What can hang from each mark:
kiso: galip pano
mupiz: kiso
lizan: galip mitib
pano: gugo kiso
galip: gugo kiso lizan
gugo: galip pano

Every row comes from one small tree of marks. The marks that hang from a mark follow it in brackets, in alphabetical order. Every link used is in the known rows. Which tree was each row made from?
Known rows:
pano[kiso[galip]]: 1.3 -16.4 -13.4 -11.8 -8.5 5.3 2.4 1.2 6.9 4.7 2.1 -4.2 -7.2 -8.2 2.6
 -8.3 -12.1 4.4 11.8 10.9 -5.9 -1.9 13.2 -4.6 8.5
gugo[galip]: 13.6 12.3 -1.9 0.8 16.3 -7.3 -1.9 0.5 2.4 2.2 -10.6 3.8 -1.5 11.3 -11.1
 -1.2 -3.6 5.8 1.4 -7.0 -1.1 0.2 2.9 1.6 -9.9
lizan[galip[gugo kiso] mitib]: -60.4 21.9 -30.0 -18.5 -16.1 31.5 12.8 11.2 22.2 -8.0 2.2 5.1 34.3 -7.8
 9.6 21.2 18.0 -48.7 -33.4 -6.9 -1.7 11.8 12.4 1.8 0.3
galip[gugo[pano[kiso]] lizan[mitib]]: -42.5 6.9 -43.7 -31.1 -11.5 24.8 6.5 33.4 -10.1 8.6 -2.0 2.1 24.0 7.6
 -6.7 16.9 -30.6 0.5 6.0 -13.6 0.5 7.2 -16.6 0.0 19.4
galip[gugo kiso[pano] lizan[mitib]]: -48.2 14.5 -19.3 -37.2 -33.0 32.9 9.0 25.4 37.3 -26.9 3.1 6.9 33.2 2.1
 8.2 18.0 -10.0 -2.6 5.7 -1.0 5.8 9.9 4.7 2.4 -5.0
galip[gugo lizan[mitib]]: -40.7 18.1 -14.4 -27.1 -20.7 26.1 5.7 24.4 -1.2 -7.5 0.7 6.8 32.9 -2.7
 7.8 11.3 5.1 4.8 4.4 -4.9 -3.0 8.8 -21.1 0.7 -10.7
kiso[galip[lizan[mitib]] pano[gugo]]: -27.6 6.2 13.7 -25.9 -31.2 37.7 5.4 7.7 26.3 -15.0 33.9 5.3 30.2 -9.3
 28.9 6.8 -22.4 38.6 33.7 11.4 6.5 4.2 10.9 2.2 3.9
mupiz[kiso]: 14.3 -3.2 -19.6 -2.5 4.8 -3.7 3.4 4.2 -12.5 3.0 12.3 -7.0 2.9 -6.9 2.8
 2.9 3.4 18.6 -4.2 19.6 4.6 -0.1 -4.5 5.1 -0.4
gugo[pano[kiso]]: -2.5 -11.7 -28.9 -3.8 7.8 -0.9 -1.1 9.6 -8.6 14.5 -4.0 -5.2 -8.6 10.0
 -13.9 6.5 -34.0 -5.0 0.5 -7.8 3.8 1.3 2.2 -3.4 28.7
kiso[pano[gugo[galip]]]: 3.8 6.3 12.1 -0.6 12.2 4.2 -2.9 -4.9 10.0 -1.2 20.6 5.6 6.4 -0.8 1.4
 -2.6 -30.1 16.7 15.2 -1.2 17.4 -6.8 16.4 -3.4 4.8
lizan[galip[gugo kiso[pano]] mitib]: -58.1 8.3 -20.0 -17.4 -22.4 29.6 11.4 -3.6 32.4 -24.0 3.4 3.5 36.1 -8.4
 11.1 30.0 1.7 -38.6 -25.2 2.9 12.2 12.1 22.2 1.7 5.1
gugo[galip pano]: 12.1 15.6 0.4 0.5 17.2 -12.5 -3.5 -0.8 -4.7 11.3 -21.7 6.6 -7.5 21.0
 -21.0 11.9 -21.4 7.9 -0.5 -16.8 -2.5 4.5 2.6 2.2 10.0
gugo[galip pano[kiso]]: 11.8 0.9 -29.9 -2.8 22.5 -8.2 -3.0 9.2 -7.4 16.5 -14.8 -1.8 -10.1 21.2
 -25.2 5.1 -37.8 3.1 0.8 -16.1 4.4 0.3 4.5 -2.8 17.2
kiso[galip[gugo lizan[mitib]]]: -36.7 18.4 -0.8 -36.4 -35.6 26.0 8.9 17.3 10.2 -8.5 -4.9 9.2 29.8 -10.1
 12.8 8.6 8.6 17.1 12.9 4.5 -15.0 8.5 -10.9 2.7 -11.2
gugo[galip[kiso[pano] lizan]]: -5.4 14.5 -10.1 -19.1 -7.2 15.0 -4.9 20.4 47.7 -25.9 -8.1 7.7 -5.1 21.5
 -10.5 6.5 -25.1 19.3 24.3 -10.3 5.9 7.5 20.5 -0.1 -13.3
kiso[galip pano[gugo]]: -7.3 -9.3 27.1 -8.0 -18.2 13.9 2.1 -11.2 19.2 -5.0 26.5 6.8 7.3 -18.0
 17.1 -3.2 -22.7 19.6 23.8 16.4 6.4 -6.3 25.4 -1.8 15.5
kiso[pano[gugo[galip[lizan]]]]: -10.1 11.5 8.6 -10.1 2.5 19.5 -7.7 13.4 17.9 -8.6 21.4 9.5 2.1 4.6 0.4
 -3.9 -34.7 38.3 35.6 -4.5 14.1 -0.8 11.2 -2.5 -2.0
mupiz[kiso[galip[lizan]]]: 4.6 2.9 -4.0 -19.2 -20.9 11.3 0.7 16.6 4.8 -4.9 7.3 -0.4 -5.3 -9.2 6.3
 -3.7 -0.2 54.3 24.8 24.3 -10.6 6.0 -0.9 5.0 -9.9
mupiz[kiso[galip pano]]: 20.2 -14.7 7.1 -7.8 -17.2 -3.0 3.3 -17.3 7.7 -16.1 10.0 -6.6 0.7 -12.0
 11.4 8.5 -11.5 40.5 13.3 38.2 6.0 0.1 13.2 5.0 4.0
mupiz[kiso[galip pano[gugo]]]: 7.1 -12.5 8.4 -9.5 -13.8 9.9 3.7 -6.5 8.6 -1.9 39.4 -1.2 10.0 -23.4 19.4
 -2.3 -20.4 38.6 17.9 36.2 12.3 -6.2 19.6 1.6 12.1

Write each row's tree:
-19.1 -0.7 -29.2 -29.6 -23.5 29.2 5.2 24.2 14.8 -3.4 10.1 -1.6 16.7 0.7
 16.1 1.0 -14.1 24.7 22.5 4.9 -7.8 6.7 -0.9 1.0 -2.7 : pano[kiso[galip[lizan[mitib]]]]
-39.7 14.1 -17.9 -28.4 -25.2 42.0 5.3 30.2 45.4 -16.0 39.5 5.9 30.6 2.7
 21.1 8.6 -26.1 7.3 16.7 -3.9 14.5 4.8 18.3 2.0 4.3 : galip[kiso[pano[gugo]] lizan[mitib]]
-12.1 19.9 -22.3 -29.3 -10.7 23.4 3.3 21.8 47.3 -27.0 -1.3 4.2 20.1 22.7
 4.1 22.1 -18.8 15.4 10.9 -9.7 8.5 12.5 14.4 5.2 -16.3 : gugo[galip[kiso[pano] lizan[mitib]]]
-52.3 2.5 -8.0 -6.9 -17.6 23.3 3.3 -3.9 33.3 -22.6 -4.2 5.9 9.8 -10.0
 -1.2 18.0 -3.8 -36.9 -14.3 1.7 9.2 8.8 26.6 -3.6 9.9 : lizan[galip[gugo kiso[pano]]]
-8.5 25.9 -18.5 -22.2 -0.9 16.3 -2.3 35.5 36.3 -7.4 -10.4 9.2 -7.7 23.0
 -13.6 -1.6 -10.0 10.2 13.4 -17.1 -8.6 7.7 12.5 1.0 -18.2 : gugo[galip[kiso lizan]]
-17.4 30.4 -12.7 -22.3 6.2 27.9 0.8 28.2 7.1 6.9 28.3 9.5 31.2 7.2 12.3
 1.2 -13.1 24.8 16.2 -13.3 1.4 1.6 -4.8 1.3 -12.1 : pano[gugo[galip[lizan[mitib]]]]
-42.9 19.4 -17.9 -31.1 -23.3 24.7 0.4 39.3 28.0 -8.4 -5.8 11.9 4.5 0.7
 -7.9 -5.1 -0.3 -9.0 5.5 -10.2 -10.0 4.7 1.6 -2.1 -8.8 : galip[gugo kiso lizan]
-1.5 -9.3 4.1 -18.1 -22.8 -0.3 7.0 -12.2 1.6 -12.7 2.0 -0.5 8.7 -24.3
 5.9 7.9 -6.5 25.6 7.4 38.0 3.2 -2.6 6.2 3.1 2.5 : mupiz[kiso[galip[gugo] pano]]
-51.0 29.2 -30.2 -39.0 -25.6 27.1 9.1 38.4 20.9 -2.3 -11.0 12.1 24.9
 12.4 -6.0 21.8 -13.4 -11.1 -6.8 -18.9 -6.9 13.8 -4.2 2.2 7.8 : galip[gugo[pano] kiso lizan[mitib]]
-61.2 24.6 -30.7 -18.4 -14.0 25.6 13.3 12.3 17.7 1.7 -10.7 8.8 29.1 3.6
 -2.1 34.3 2.3 -48.5 -37.5 -15.6 -4.4 15.2 14.9 1.6 17.9 : lizan[galip[gugo[pano] kiso] mitib]
-38.2 21.5 0.5 -36.1 -33.6 20.8 8.2 17.9 4.2 -2.3 -17.3 12.3 23.9 -1.0
 -0.5 21.3 -11.5 19.1 10.1 -6.0 -16.1 11.9 -8.8 3.5 6.5 : kiso[galip[gugo[pano] lizan[mitib]]]
-28.5 0.0 21.5 -24.0 -39.3 17.6 -1.0 2.6 18.7 -23.7 -11.4 10.2 2.0 -14.1
 2.8 5.0 -14.7 31.0 35.3 13.3 -4.8 4.5 4.0 -1.3 -3.4 : kiso[galip[gugo lizan] pano]
5.6 7.6 -9.5 -11.5 7.1 15.8 -4.2 19.7 5.2 -7.0 36.0 4.0 7.1 -1.7 3.2
 -3.1 -32.1 56.2 31.2 15.3 18.1 -2.4 4.5 2.7 -2.3 : mupiz[kiso[pano[gugo[galip[lizan]]]]]
-18.9 -0.2 -4.5 -11.9 -10.6 20.9 1.6 10.9 38.9 -8.9 32.7 6.2 7.7 -3.7
 8.4 -1.7 -27.4 -10.2 5.0 1.3 14.9 -3.9 31.4 -1.9 15.0 : galip[kiso[pano[gugo]]]
-32.6 5.8 -7.3 -21.5 -20.0 36.5 -2.5 31.8 45.3 -14.6 31.5 9.1 4.2 -0.8
 6.8 -5.5 -30.5 13.0 25.8 -0.8 10.7 1.1 24.1 -2.8 6.0 : galip[kiso[pano[gugo]] lizan]
-14.8 34.5 -29.9 -32.2 -1.9 17.1 3.6 34.5 32.4 -3.5 -17.4 9.8 13.9 35.4
 -11.5 21.8 -23.0 9.3 -0.7 -28.2 -6.5 15.0 7.0 5.4 -1.7 : gugo[galip[kiso lizan[mitib]] pano]
-37.8 1.3 -32.1 -20.1 -9.5 16.1 -1.9 32.5 -8.8 9.7 -9.5 4.1 -3.2 6.2
 -21.4 2.1 -34.4 3.7 16.7 -12.3 -2.0 5.2 -11.6 -6.9 21.4 : galip[gugo[pano[kiso]] lizan]
-0.4 2.0 -30.3 -5.2 23.1 11.4 -2.3 18.4 -2.1 22.3 27.1 1.6 1.9 1.2 -3.0
 -17.1 -29.2 -1.7 8.7 -7.7 9.9 -9.9 10.8 -4.2 7.5 : pano[gugo[galip] kiso]
-13.7 -7.2 -16.4 -19.7 -19.8 21.7 -3.3 21.4 13.6 -1.6 2.4 -1.6 -10.2
 -3.1 2.7 -12.3 -19.9 28.5 33.9 7.0 -9.1 4.0 6.8 -3.9 0.8 : pano[kiso[galip[lizan]]]
-11.2 -4.8 -16.7 -19.7 -17.6 14.2 -3.9 22.0 9.3 6.2 -10.6 1.0 -17.9 9.3
 -9.7 0.4 -38.9 30.1 30.9 -2.8 -10.5 7.8 6.1 -3.1 20.0 : gugo[pano[kiso[galip[lizan]]]]
-17.8 13.3 1.7 -26.6 -28.0 21.9 7.1 13.8 16.5 -8.9 2.6 2.4 20.0 -0.4
 16.8 8.8 1.9 31.1 19.4 5.0 -12.3 9.7 -3.0 2.8 -10.2 : kiso[galip[lizan[mitib]]]
-41.6 22.0 -12.6 -26.9 -17.4 18.9 7.0 23.4 -6.6 -0.1 -9.7 8.4 27.4 7.4
 -3.9 25.0 -14.0 8.3 2.8 -14.9 -3.4 10.2 -19.0 1.9 7.1 : galip[gugo[pano] lizan[mitib]]
18.5 0.4 -8.0 -2.6 15.3 1.6 1.6 -2.9 -0.7 1.2 36.3 -0.5 10.5 -6.2 5.1
 -0.7 -26.3 32.3 9.1 19.7 21.1 -7.2 13.1 3.1 3.7 : mupiz[kiso[pano[gugo[galip]]]]
7.3 8.1 -5.9 -10.3 3.5 1.8 -1.3 1.3 40.1 -20.1 -10.4 5.4 -3.8 16.6 -8.3
 9.8 -20.1 -3.3 1.6 -3.8 8.1 1.5 26.7 1.5 -4.9 : gugo[galip[kiso[pano]]]
-54.0 17.8 -17.2 -8.7 -10.1 17.8 2.9 10.2 18.3 2.3 -16.7 10.8 3.1 1.3
 -16.9 19.6 -5.4 -45.4 -27.4 -15.4 -5.0 10.6 19.3 -1.9 22.4 : lizan[galip[gugo[pano] kiso]]
-12.3 -10.2 -13.9 -11.7 -6.0 21.1 0.9 12.1 7.3 19.1 32.2 0.3 1.6 -17.9
 11.8 -21.4 -22.5 3.3 16.0 9.0 -2.2 -9.7 19.8 -4.7 16.7 : pano[gugo kiso[galip]]
-40.1 3.6 -29.1 -40.1 -30.7 29.9 8.1 26.6 5.9 -2.5 4.9 3.0 25.1 -9.9
 10.4 0.6 -8.4 11.0 16.6 5.5 -10.7 4.8 -8.7 -2.4 -3.2 : pano[kiso[galip[gugo lizan[mitib]]]]
-53.9 15.2 -13.7 -6.8 -6.9 23.1 9.8 -4.6 -5.6 -4.1 3.6 1.8 36.6 -13.6
 11.4 22.0 19.1 -30.2 -25.0 0.0 1.2 8.7 -3.2 1.8 1.7 : lizan[galip[gugo] mitib]
-16.0 16.6 -1.9 -19.7 -2.3 27.1 1.9 15.3 18.4 -11.1 28.7 7.1 31.6 5.9
 13.9 9.9 -29.7 33.6 25.5 -4.9 15.9 4.0 4.5 3.8 -5.5 : kiso[pano[gugo[galip[lizan[mitib]]]]]
-32.2 -1.9 -18.4 -28.1 -27.8 23.1 -1.0 26.4 6.3 1.3 -3.2 6.4 -1.5 -14.2
 -3.6 -13.5 -16.4 14.0 26.0 6.6 -12.1 2.8 -0.7 -7.6 -0.3 : pano[kiso[galip[gugo lizan]]]
-47.4 -2.9 -33.2 0.5 1.7 14.9 1.4 2.6 -14.3 12.3 -8.0 -0.6 -0.9 -4.6
 -17.1 13.4 -22.3 -30.7 -14.6 -7.4 3.2 7.1 5.1 -8.1 31.8 : lizan[galip[gugo[pano[kiso]]]]
-21.6 -0.4 24.0 -15.7 -29.3 27.4 -1.5 6.5 25.8 -12.2 27.3 9.2 2.8 -14.0
 16.5 -6.3 -29.0 41.9 46.2 14.1 4.7 1.1 16.8 -2.4 6.0 : kiso[galip[lizan] pano[gugo]]
-38.1 17.1 -28.5 -9.8 -8.5 29.4 11.1 7.8 31.0 -9.5 7.9 -0.6 25.2 4.8
 13.7 22.9 14.4 -35.7 -28.3 -7.5 -0.8 14.9 21.0 5.0 0.4 : lizan[galip[kiso] mitib]
-31.4 14.6 11.7 -24.4 -31.3 10.2 -0.9 16.0 3.2 0.9 -24.9 14.0 -4.5 -3.2
 -13.1 7.7 -16.7 21.9 23.5 -2.9 -19.4 7.1 -2.7 -2.6 9.6 : kiso[galip[gugo[pano] lizan]]
